Each row was made from one small tree. The marks that hang from a mark follow it in brackets, in the order of their numbers. Every link used is in the known rows. Write each row's tree.
Known rows
Q124[Q923[Q79]]: |  .04 | -.25 | -.28 | -.17 | -.15 | -.28 | -.37 |  .14 | -.22 | -.05 |  .04 | -.04 |  .39 | -.12 |  .03 |  .07 | -.09 |  .15 |  .28 | -.07 |  .06 | -.18 |
Q923[Q79 Q841[Q303]]: | -.09 |  .13 | -.30 | -.09 | -.09 |  .13 | -.16 | -.03 |  .02 |  .06 | -.30 |  .15 |  .41 |  .17 | -.13 | -.19 |  .04 |  .04 | -.32 | -.27 |  .19 |  .12 |
Q303[Q841[Q923[Q124]]]: |  .02 | -.02 | -.07 | -.07 | -.14 |  .00 |  .12 | -.01 | -.28 |  .25 |  .15 |  .00 | -.31 | -.10 |  .11 |  .18 | -.14 | -.10 |  .06 | -.07 |  .04 |  .10 |
Q841[Q923[Q79 Q124[Q303] Q302]]: |  .22 |  .04 |  .07 |  .25 | -.29 |  .21 |  .42 |  .54 | -.18 |  .31 | -.24 |  .01 | -.11 |  .12 | -.02 |  .19 | -.15 |  .28 | -.47 |  .27 | -.55 | -.39 |
Q124[Q303 Q923[Q79 Q302]]: |  .19 | -.13 | -.11 |  .10 | -.06 | -.12 | -.06 |  .25 | -.15 | -.20 | -.23 | -.15 |  .17 |  .01 | -.21 |  .20 | -.15 |  .24 |  .08 |  .21 | -.32 | -.43 |
Q841[Q303 Q923[Q302]]: | -.39 | -.12 | -.41 |  .02 | -.17 |  .05 | -.24 | -.37 |  .06 |  .11 | -.21 |  .11 | -.27 |  .17 | -.28 |  .29 | -.05 |  .58 | -.25 |  .42 | -.27 |  .06 |
Q79[Q923[Q124 Q302 Q841[Q303[Q740]]]]: |  .22 |  .20 |  .35 |  .04 | -.17 |  .20 |  .08 | -.33 |  .18 |  .01 | -.32 |  .05 | -.44 |  .21 | -.09 | -.08 |  .23 |  .22 | -.16 |  .13 |  .17 |  .19 |
Q579[Q740]: | -.55 | -.20 | -.36 | -.37 |  .12 |  .20 | -.25 | -.05 |  .03 |  .20 | -.13 |  .05 |  .06 |  .24 | -.47 | -.34 |  .19 | -.01 |  .28 |  .25 |  .18 |  .14 |
Q303[Q124]: | -.63 | -.36 | -.20 | -.22 |  .07 |  .08 | -.06 | -.19 | -.06 | -.13 |  .25 | -.02 |  .19 |  .00 |  .11 | -.24 | -.12 | -.42 |  .49 | -.03 |  .21 |  .36 |
Q79[Q923[Q302 Q841[Q303[Q740[Q579]]]]]: | -.12 |  .26 |  .04 |  .22 |  .10 | -.03 |  .01 | -.54 |  .42 |  .08 | -.03 |  .24 | -.23 |  .06 | -.05 | -.07 |  .52 |  .46 | -.36 |  .11 |  .25 |  .12 |
Q303[Q841]: | -.18 | -.17 | -.20 | -.16 |  .03 | -.03 | -.15 | -.31 | -.19 | -.20 |  .08 |  .10 |  .09 | -.06 | -.16 | -.08 |  .00 | -.45 |  .47 | -.07 |  .40 |  .16 |
Q124[Q303[Q841]]: | -.04 | -.08 | -.24 | -.06 |  .30 | -.08 | -.21 | -.11 | -.08 | -.27 |  .01 | -.10 |  .17 |  .05 | -.29 |  .17 | -.13 | -.41 |  .35 |  .07 |  .11 |  .08 |
Q124[Q923[Q302]]: | -.19 | -.36 | -.23 | -.15 | -.08 | -.04 | -.16 | -.19 | -.17 | -.12 | -.21 |  .01 | -.21 | -.09 | -.21 | -.01 | -.06 |  .20 |  .38 |  .29 | -.04 | -.08 |
Q124[Q923]: | -.26 | -.41 | -.42 | -.32 |  .10 | -.26 | -.55 | -.09 | -.15 | -.02 |  .01 | -.15 |  .10 | -.10 | -.09 |  .09 | -.09 |  .15 |  .51 |  .14 |  .05 |  .12 |
Q79[Q923[Q124 Q841[Q303]]]: | -.08 |  .05 | -.17 | -.11 | -.12 |  .15 | -.06 | -.23 | -.19 |  .18 | -.28 | -.17 | -.16 |  .28 |  .00 |  .09 |  .02 |  .14 |  .03 |  .09 |  .28 |  .39 |
Q923[Q79 Q124[Q303[Q740]] Q302]: |  .45 |  .02 |  .56 |  .15 | -.14 |  .24 |  .16 |  .44 |  .18 | -.06 | -.18 |  .15 |  .13 |  .18 | -.05 | -.15 |  .10 | -.09 | -.29 |  .18 | -.27 | -.33 |
Q841[Q303[Q740[Q579]] Q923[Q79]]: | -.13 |  .19 | -.19 |  .15 | -.02 | -.39 | -.57 | -.04 |  .48 |  .34 |  .46 |  .20 |  .37 |  .04 |  .21 |  .22 |  .37 |  .70 | -.74 | -.04 | -.15 | -.12 |
Q841[Q923[Q124]]: | -.20 | -.24 | -.24 | -.14 | -.15 |  .06 | -.03 |  .17 | -.14 |  .51 | -.02 | -.01 | -.22 |  .01 |  .08 |  .09 | -.11 |  .16 | -.04 |  .19 | -.14 |  .19 |
Q124[Q303 Q923[Q79 Q841]]: |  .24 |  .07 | -.28 | -.06 |  .27 | -.22 | -.15 |  .42 | -.06 |  .05 | -.25 | -.23 |  .34 | -.11 | -.13 |  .06 | -.17 |  .04 | -.05 | -.23 | -.15 | -.13 |
Q923[Q79 Q124[Q303] Q302 Q841]: |  .32 |  .11 |  .23 |  .19 | -.10 |  .57 |  .75 |  .54 | -.16 |  .18 | -.61 |  .09 | -.04 |  .11 | -.10 | -.35 | -.05 | -.23 | -.42 | -.08 | -.20 | -.20 |

Write each row's tree
|  .01 | -.11 |  .02 |  .13 |  .44 | -.27 | -.27 |  .07 |  .41 | -.01 |  .10 | -.05 | -.06 | -.11 | -.05 |  .13 |  .28 |  .43 | -.09 |  .29 | -.28 | -.20 | | Q124[Q303[Q740[Q579]] Q923[Q302]]
|  .21 |  .02 |  .02 |  .08 |  .03 | -.09 |  .05 | -.04 | -.37 | -.14 |  .07 | -.33 | -.09 |  .16 | -.01 |  .38 | -.13 | -.28 |  .50 |  .25 |  .17 |  .06 | | Q79[Q923[Q124[Q303[Q841]]]]
| -.43 |  .10 | -.03 |  .11 | -.10 |  .19 |  .33 | -.60 | -.05 | -.27 | -.07 | -.09 | -.28 |  .13 | -.02 | -.06 | -.06 |  .02 |  .19 |  .06 |  .25 |  .35 | | Q79[Q923[Q302 Q841[Q303[Q124]]]]
| -.12 |  .01 | -.14 |  .10 | -.13 | -.02 |  .23 | -.32 | -.15 | -.02 |  .01 |  .21 | -.45 | -.20 | -.18 |  .11 | -.06 | -.01 |  .07 |  .12 |  .02 | -.09 | | Q303[Q841[Q923[Q302]]]
|  .19 |  .02 |  .26 |  .07 | -.37 |  .62 |  .82 |  .33 | -.25 |  .23 | -.55 |  .32 | -.18 | -.03 |  .03 | -.60 |  .08 | -.25 | -.33 | -.23 |  .09 | -.16 | | Q923[Q79 Q124 Q302 Q841]
| -.01 | -.01 |  .06 | -.04 | -.10 | -.29 |  .02 | -.09 | -.33 | -.48 |  .53 | -.19 |  .30 | -.28 |  .34 |  .05 | -.26 | -.40 |  .54 | -.49 |  .24 | -.08 | | Q303[Q124[Q923[Q79]] Q841]
| -.04 |  .05 |  .16 |  .05 | -.09 |  .13 |  .55 |  .08 | -.17 | -.19 | -.04 |  .02 | -.05 | -.30 |  .23 | -.35 | -.16 | -.19 |  .08 | -.43 |  .02 | -.08 | | Q303[Q124[Q923[Q79 Q302 Q841]]]
|  .03 | -.09 | -.09 | -.13 |  .28 |  .39 |  .21 |  .38 | -.05 |  .29 | -.48 | -.11 | -.01 |  .13 | -.11 | -.18 | -.09 | -.33 | -.13 | -.04 | -.07 |  .28 | | Q923[Q124[Q303] Q841]
|  .41 |  .10 |  .38 |  .25 | -.25 |  .35 |  .57 |  .29 | -.37 | -.22 | -.21 |  .04 |  .02 |  .12 | -.05 | -.02 | -.14 | -.37 | -.09 |  .04 | -.06 | -.38 | | Q923[Q79 Q124[Q303[Q841]] Q302]
|  .19 | -.12 |  .20 |  .16 | -.26 |  .42 |  .42 |  .47 | -.23 |  .02 | -.39 |  .05 |  .09 |  .22 | -.10 | -.12 | -.10 | -.07 | -.17 |  .24 | -.26 | -.32 | | Q923[Q79 Q124[Q303] Q302]
|  .46 |  .18 |  .37 |  .04 |  .15 | -.26 | -.16 | -.09 |  .03 | -.22 |  .27 | -.23 | -.08 |  .13 |  .01 |  .34 |  .06 | -.28 |  .40 |  .18 |  .19 |  .04 | | Q79[Q923[Q124[Q303[Q740 Q841]]]]
|  .06 |  .08 | -.13 | -.31 |  .36 | -.26 | -.78 | -.31 |  .40 | -.06 | -.10 | -.09 |  .04 | -.02 | -.11 |  .10 |  .08 |  .29 | -.05 | -.15 |  .06 |  .32 | | Q124[Q923[Q841[Q303[Q740]]]]
|  .15 |  .29 |  .22 |  .07 |  .00 |  .20 |  .02 |  .24 |  .34 |  .38 | -.01 |  .25 |  .28 |  .10 |  .35 | -.36 |  .44 |  .18 | -.81 | -.44 |  .13 |  .07 | | Q923[Q79 Q124 Q841[Q303[Q740[Q579]]]]
|  .13 |  .32 |  .34 |  .08 | -.07 | -.40 | -.01 | -.10 |  .18 | -.20 |  .78 |  .09 |  .15 | -.28 |  .38 |  .04 | -.02 | -.34 |  .02 | -.46 |  .10 | -.06 | | Q303[Q124 Q740 Q841[Q923[Q79]]]
| -.15 | -.18 | -.03 |  .02 | -.31 |  .27 |  .34 |  .12 | -.17 |  .40 | -.21 |  .14 | -.52 |  .00 | -.01 |  .01 | -.05 |  .22 | -.14 |  .31 | -.26 |  .00 | | Q841[Q923[Q124 Q302]]
|  .24 |  .21 |  .00 |  .00 |  .40 | -.45 | -.48 | -.10 |  .35 | -.05 |  .34 | -.08 | -.04 | -.09 | -.17 |  .40 | -.02 | -.11 |  .00 |  .08 | -.16 | -.01 | | Q124[Q303[Q740 Q841[Q923]]]
| -.39 |  .24 |  .06 |  .08 |  .31 | -.22 | -.13 | -.49 |  .45 |  .00 |  .51 | -.04 |  .08 |  .02 |  .36 | -.06 |  .36 |  .15 | -.10 | -.22 |  .38 |  .48 | | Q79[Q923[Q841[Q303[Q124 Q740[Q579]]]]]
|  .05 | -.09 | -.10 | -.04 | -.40 |  .02 |  .10 |  .43 | -.23 |  .50 |  .05 |  .09 |  .07 |  .01 |  .19 |  .02 | -.06 |  .16 | -.25 | -.01 | -.19 | -.13 | | Q841[Q923[Q79 Q124]]
|  .24 |  .17 |  .16 |  .26 |  .11 | -.21 | -.02 |  .66 |  .34 |  .57 |  .34 |  .04 |  .25 |  .00 |  .33 |  .17 |  .24 |  .43 | -.76 |  .00 | -.44 | -.27 | | Q841[Q923[Q79 Q124[Q303[Q740[Q579]]]]]
|  .66 |  .24 |  .42 |  .17 |  .09 | -.34 | -.15 |  .05 |  .11 | -.54 |  .11 | -.08 |  .11 | -.15 | -.12 |  .24 | -.02 | -.06 |  .07 | -.03 | -.13 | -.52 | | Q124[Q303[Q740 Q841] Q923[Q79 Q302]]
| -.02 |  .08 | -.37 |  .02 |  .30 | -.28 | -.21 | -.07 | -.03 |  .03 |  .14 | -.16 | -.02 | -.04 | -.23 |  .46 | -.19 | -.07 |  .09 |  .13 | -.16 |  .02 | | Q124[Q303[Q841[Q923]]]
| -.18 | -.17 |  .11 |  .05 | -.26 | -.01 |  .24 |  .00 | -.25 | -.33 |  .18 | -.06 |  .08 | -.16 |  .22 | -.13 | -.21 | -.02 |  .31 | -.14 | -.04 | -.22 | | Q303[Q124[Q923[Q79 Q302]]]
| -.44 | -.09 |  .02 | -.23 |  .16 | -.11 | -.61 | -.46 |  .42 | -.32 |  .39 | -.03 |  .32 |  .18 |  .08 | -.05 | -.01 | -.11 |  .16 |  .01 |  .13 |  .46 | | Q841[Q303[Q124 Q740]]
| -.16 | -.20 |  .31 | -.14 |  .10 | -.16 | -.15 | -.28 |  .23 | -.36 |  .31 | -.02 | -.17 | -.20 |  .15 | -.10 | -.04 | -.06 |  .44 |  .02 | -.04 |  .08 | | Q303[Q124[Q923[Q302]] Q740]
|  .39 |  .28 |  .21 | -.01 | -.05 | -.11 | -.27 | -.13 |  .29 | -.19 | -.25 |  .12 |  .03 | -.03 | -.12 | -.08 |  .14 |  .39 | -.40 | -.21 | -.06 | -.20 | | Q124[Q923[Q79 Q302 Q841[Q303[Q740]]]]
| -.30 | -.11 |  .01 | -.06 |  .13 |  .17 |  .41 | -.16 | -.11 | -.15 | -.12 | -.07 | -.35 | -.29 |  .09 | -.28 | -.19 | -.19 |  .29 | -.24 |  .05 |  .23 | | Q303[Q124[Q923[Q302 Q841]]]
| -.14 |  .18 |  .00 |  .10 | -.17 | -.21 |  .26 | -.09 | -.19 | -.11 |  .62 |  .00 |  .18 | -.26 |  .34 |  .07 | -.23 | -.36 |  .10 | -.41 |  .09 | -.05 | | Q303[Q124 Q841[Q923[Q79]]]
|  .03 |  .08 |  .03 |  .08 |  .56 | -.26 | -.30 | -.08 |  .38 | -.11 |  .39 |  .06 |  .25 | -.08 | -.01 |  .04 |  .32 | -.22 | -.03 | -.07 |  .17 |  .00 | | Q124[Q303[Q740[Q579] Q841]]
| -.04 | -.30 |  .05 |  .02 | -.06 |  .47 |  .29 |  .23 | -.14 |  .04 | -.43 | -.05 | -.19 |  .23 | -.22 | -.08 | -.11 | -.09 |  .02 |  .42 | -.25 | -.04 | | Q923[Q124[Q303] Q302]
|  .00 | -.07 | -.08 | -.14 | -.11 |  .17 |  .31 | -.01 | -.25 |  .32 | -.24 | -.05 | -.24 |  .03 |  .05 | -.17 |  .08 | -.14 |  .25 | -.01 |  .33 |  .29 | | Q79[Q923[Q124 Q841]]
